Each row comes from the steps of one path. Every step used is in the known rows, and no mark comes twice. Write the path behind each row, first mark first.
In the rows, zero is written as 128.
Known rows:
z x r j e q: [119 150  86 151 153 106 170  84 154 104 252 126  87 114  84 130 144 119
 138 121 110 161  97  85 127 127 160 127 143  81 155 139 160]
z x r j e: [128 176 106 141 149  99 159  86 171 114 232 118  97  97 111 120 154 131
 111 138  98 166  88  95 132 100 177 119 129  89 131 153 159]
z x: [127 135 137 130 144 111 141 109 175 117 160 121 114 136 136 143 107 135
  88 134 124 159 117 125 132 112 140 119 127 117 137 131 119]
v r j e: [121 175  96 119 141 110 130  91 110 126 177 135 130 144 113 144 160 140
 175 138 116 128 101 104 135 166 148 133 115  90  93 137 134]
x r z: [134 130 145 139 173 115 126  99 148 138 142 119  79  85 127 121 154  92
  88 126 108 139 121  86 127  91 161 128 114 115 171 158 145]
x r: [147 129 143 136 148 123 127 123 144 133 145 118 107 100 128 120 141 116
 105 122 117 137 123 110 120 101 152 116 128 119 144 144 149]
j r b: [163 136 150 115 137 141 126  91 110 105 151 125  98  89 101  97 146 128
 139 116 112 126 144 111 130 127 167 123 152  98 127 116 147]
q v: [128 123 122 131 129 144 152 125 138 112 101 134 129 102 126 127 129 145
 125 138 148 110 143 131 136 135 116 128 120 135 106  99 140]
e h: [117 132 138 107 152 144 133 113 120 141 121 129 135 120 101 151 114 110
 133 133 104 107 103 116 129 111 133 150 104 133 132 144 126]
z r q e: [146 143 130 123 120 162 127 129  78 101 131 151  92 144 107 111 132  87
 135 130 148 139 147 157 119 122  86 133 153 114 148 126 103]
c x r q e h: [128 164 127 136 147 157 141  99 118 104 151 123 114 141  85 122 138  79
 153 145 133 114  88  98 117  92 135 160 121  87 173 159 119]
v r j e h l: [114 192  80  81 167 147 154  88 104 149 183 130  98 137  66 155 145 113
 177 140 130 117  58 105 150 136 154 150  98 103  98 166 134]
e q r: [128  99 116 133 126 125 153 114 117 114 154 140 143 138  95 124 105 101
 135 108 131 145 162 131 129 151  98 125 156 127 167 112 114]
q r j e: [121 162 101 119 106 114 166  97 122 117 186 141 157 114 104  99 150 121
 153 139 110 146 129 134 143 149 125 123 145 120 127 133 133]
z x r j: [129 154 137 122 162 112 170  80 165 115 224 119 108 104 114 136 140 128
  75 115 130 158 103 109 116  69 166 114 133  87 142 159 141]
j r z: [127 133 144 135 167 110 127  86 154 126 149 123 100  85 107 119 151 118
 132 131 106 124 134  77 128 109 150 142 128 116 149 123 115]
c e x r q: [171 114 121  99 135 123 145 146 133  78 182 119  50 148 125 141 141 134
 148  93 135 151 147  93  95 124 155 100 135  93 173 115 130]
z x r q e h: [121 153 153 131 173 139 145  80 143 115 183 132  78 129  95 141 120  57
 102 134 133 142  94  97 117  60 139 139 124 104 173 165 110]
e q: [119 102 101 138 135 130 135 129 106 119 151 135 117 144  97 135 117 115
 155 112 136 125 139 119 125 148 114 140 140 121 149 113 126]
c e: [158 113 117 114 117 129 139 158 123 108 118 117 105 152 137 151 129 121
 133 128 121 149 144 108 120 137 136 106 126 107 137 113 119]
h l: [129 142 103 110 134 150 145 141 130 144 139 122  90 126 109 115 126 118
 125 122 164 138 111 145 142 116 132 123 138 137 131 139 127]
v r: [139 135 135 119 157 116 109 107 124 133 119 130 123 155 139 161 125 131
 131 130 128 132 122 114 128 148 135 123 109 110 110 132 117]
r z: [116 130 127 132 152 122 130 104 134 134 122 127  96 111 129 130 142 105
 110 134 116 128 126 105 135 121 136 144 116 126 157 143 122]
r j e h l: [102 184  72  86 141 158 173 111 108 145 191 127 103 112  57 126 146 115
 176 139 125 115  65 123 150 116 150 158 115 124 121 166 148]
q e: [110 132 110 167 117 142 124 110 111 132 122 145 121 131 135 104 133  88
 143 141 144 141 121 126 135 125 115 120 132 133 136 149 111]
l h: [124 125 152 119 144 144 136 140 140 124 138 134 116 136 103 146 116 150
 125 129  93 128 101 122 138 125 143 113 136 124 141 109 131]
e h l: [121 147 110  88 155 164 154 126 121 154 135 123  97 117  81 137 112 102
 134 130 135 116  86 133 142  97 138 144 114 143 134 157 131]
x r v: [126 131 143 146 155  99 130 115 110 129 129 117  86 103 135  94 149 111
 108 140  97 134 120 105 133 126 158 110 123 120 150 156 134]
x r b: [166 129 147 119 139 142 121 103 104 119 146 120  75  90 122  93 151 104
  92 111 114 133 131 118 124 111 179 107 137 101 147 154 173]
x r j e h l: [124 183  87  95 163 151 171 105 123 148 208 116  80  83  57 118 156 101
 155 134 116 124  58 103 146  91 172 140 115 113 130 179 169]
v r q: [143 140 144  97 156 117 114 120 107 108 137 130 109 176 120 159 134 120
 145 119 157 114 140 123 115 142 118 141 127  98 125 113 101]
c x: [131 151 107 136 120 131 134 123 149 107 126 116 147 149 123 126 129 155
 139 146 120 128 112 122 134 142 137 145 124  98 136 123 127]
z x r: [146 137 148 140 164 107 138 106 189 125 177 113  94 108 135 140 121 123
  67 127 111 167 112 102 127  86 167 106 125 106 149 145 141]
e x r j: [124 139 109 118 146 127 164  76 132 107 222 134  99 100 114 117 152 156
 141  93 130 136 102 107 105 100 162 111 126 103 141 155 153]
j r q: [145 136 157 106 144 119 134 123 134  98 173 125 118 116  88 120 145 133
 164 116 146 108 152 110 110 114 123 146 159 105 136  91 102]
v r j e q x: [123 147  76 143 146 115 146  73  90 140 206 143 108 178  87 158 142 147
 201 116 114 126 137  64 144 149 144 135 124  87 115 156 132]
q v r: [139 133 129 122 155 131 134 104 136 114  94 137 123 129 138 159 127 146
 129 138 154 116 139 115 140 153 122 125 102 116  89 104 129]

Which path is each row?
[115 125 141 131 126  97 146 109 107 121 115 130 137 122 133  86 126 108
 113 144  98 145 151 142 147 153 122 107 140 138 156 141 102] | q r v
[180  88 115 145 144 127 148 139 115 127 168 119  59 158 112 154 124 117
 135  95 109 155 171  46 125  94 157 100 136  93 175 148 137] | c e q x r
[101 140 119 144 138 156 129  97 104 143 114 144 128 125 106 132 119  74
 148 146 121 119  93 115 135 108 121 141 107 137 138 165 111] | q e h
[116 125  74 155 121 119 131 135 118 123 156 137 108 140  99 122 127 121
 188 135 107 132 126 105 140 186 123 140 140 124 141 109 145] | j e q
[126 143 138 145 134 134 131 105 120 100 168 142 112 125  95  99 150  95
 180 130 164 120 147 109 119 112 113 139 165 111 145 111  86] | j r q e
[159  92 114 154 149 103 155 128  89 123 148 114  43 157 117 128 133 105
 138 116  83 152 168  45 139 119 165  94 130  98 185 165 125] | c e q x r v
[156 154 128 122 137 147 160 126 157  73 140 114 113 119 107 119 149 150
 130 137 163 104 137 116 122 123 131 152 132  83 144  92 146] | c x r q v
[126 146 145 153 149 123 140  99 156 104 191 132  74 134 124 118 134  71
  94 126 156 162 120 111 118  74 136 113 148  99 170 149 107] | z x r q e
[115 108 126 140 160  98 165  68 168 110 178 136  97 131 104 141 100  84
  79 120 116 175 150 106 144 123 119 130 141 115 200 128  97] | e q r z x
[125 144 143 126 191  91 120  62 176 126 145 122  82 143 144 176 120 109
  73 137 115 164 109  83 137 119 156 131  98  94 143 150 100] | v r z x
[122 141 128 106 117 127 176  88 110 112 177 138 169 121 104 110 137 118
 122 116 139 143 143 147 127 113 115 123 149 113 137 137 115] | q r j
[128 147 114 105 154 136 162  77 110 103 138 142 138 124 118 156 148 150
 138 125 165 106 130 120 132 136 123 130 109  95  83 111 129] | q v r j
[158 128 149 149 152 124 130 109 141 157 161 119  94 121 131 126 132 137
 102 116 110 138 148  80 134  70 168 105 125 121 141 177 148] | q x r
[131 127 132 107 125 144 155 133 121  87 119 135 113 121 111 126 133 141
 138 128 177  93 164 144 125 131  98 148 137 123 122  83 126] | r q v
[130 102 111 151 132 132 143 109 107 143 162 138 105 162 103 141 109 136
 153 106 123 123 163  86 139 112 125 127 139 123 152 147 122] | e q x
[ 97 128  85 168 116 140 129  89 123 119 149 155 102 135 141 107 126 119
 170 124 137 149 111 123 128 137 127 106 127 139 139 152 116] | q e x
[113 138 140 135 165 105 140  82 181 122 155 122  84 118 135 145 120 110
  67 139 111 161 114 101 137  98 149 134 114 116 163 148 114] | r z x
[124 139  77 148 136 120 157 107 106 115 224 131 100 109  74 113 163 113
 176 115 114 129 110  88 125 147 145 136 140  94 147 134 169] | x r j e q
[153 151 125 146 141 125 132 121 157 109 144 105 127 126 123 120 142 141
 120 137 115 137 103 103 123 116 161 132 123  88 150 139 151] | c x r
[131 126  97 178 162 110 131  89 137 157 182 129  40 112 100 119 146 102
 148 129  75 140 141  32 153 113 167 137 121 114 184 173 160] | j e q x r z
[115 127 103 175 135 135 129  86 138 124 166 145  83 110 138  99 138 110
 144 120 131 157 105 101 123 113 151  94 125 132 153 167 137] | q e x r
[153 120 131  93 137 144 144 145 114 119 112 118 108 143 111 174 117 104
 137 131  99 130 118  95 123 124 140 132 100 112 138 130 118] | c e h
[120 148  93 155 157 103 122  86 167 128 179 128  46  80 131 107 159 133
 147 135  77 152  97  66 139 143 184 117 105 129 165 161 171] | j e x r z
[114 165  90 128 114 124 148 111 116 119 182 135 133 120 105 113 160 139
 168 142 115 125 108 118 136 150 138 139 129 110 112 136 147] | r j e
[165 137 148  87 127 148 129 146  92  98 138 133  98 141 102 134 126 126
 121 119 130 127 157 157 111 127  99 146 149 113 142 105 118] | z r q
[101 153  93 126 144 177 147 108 109 154 128 139  90 123  89 122 115  61
 148 142 154 130  77 129 152  94 125 136 116 147 142 176 111] | q e h l
[134 148  99 129 131 128 148 121 155  84 177 137  64  95 112 107 149 164
 176 128 132 117 133 105 128 157 143 124 127 126 132  98 169] | j e x r q v
[158 139 140 104 150 137 103  88  86 118 119 129  93 144 131 135 137 114
 120 119 125 131 135 124 131 150 163 115 123  91 110 140 140] | v r b
[150 129 149 114 149 142 155 130 137  93 141 128  94  94 111 121 148 125
 114 122 167 103 157 122 116 106 123 136 138 115 139  94 148] | x r q v
[178 136 142  93 118 165 121 114  70 108 117 134  81 105 112 107 129 120
  94 118  95 142 145 158 130 136 143 121 145 106 130 129 160] | z r b
[125 129  74 152 143 123 128 112 123 108 126 145 103 136 106 153 128 139
 188 145 132 116 138  95 151 210 113 137 111 111 100  84 150] | j e q v r
[149 107  97 114 114 123 142 134 136  94 144 127  83 151 145 152 122 156
 156 109 118 159 132 102 114 156 148  96 119 117 142 115 120] | c e x
[100 129  96 144 114 142 134 101 107  94 168 155  87 158 125 108 133 111
 181 113 166 131 131 134 115 133 111 124 144 131 154 131  96] | r q e x
[147 139 155 119 163 125 165 109 182  85 171 121  81 101 117 135 127 130
  73 124 160 134 143 118 123  87 135 126 136 104 144 100 138] | z x r q v
[168 105 102 127 141 132 180 108  93 117 218 124  74 155  89 154 146 120
 146  87 125 145 161  53 118  80 160 108 139  74 165 159 137] | c e q x r j
[106 156 104 101 146 181 152 118  92 133 148 139  75 142  69 120 123  54
 156 132 184 112  98 138 134  89 109 155 133 134 158 162  97] | r q e h l
[116 132  74 155 167 115 131  84 128 117 119 144  72 121 107 152 141 115
 171 150 119 119 137  67 157 198 124 153  96 108 127  98 146] | j e q v r z
[126 143 138 131 189 106 144  59 186 110 118 131  80 118 146 177 119 129
  74 150 133 147 125  88 148 128 143 132  88 103 124 120 112] | q v r z x
[115 100 116 138 147 117 153  89 123 119 144 140 112 123  97 126 119  78
 119 116 120 147 162 109 137 137 106 138 141 127 195 126 111] | e q r z
[147 143 161 116 161 111 142 116 170  99 198 115  81 127 118 138 126 112
  78 118 140 150 130 116 112  79 148 125 144  95 163 130 123] | z x r q
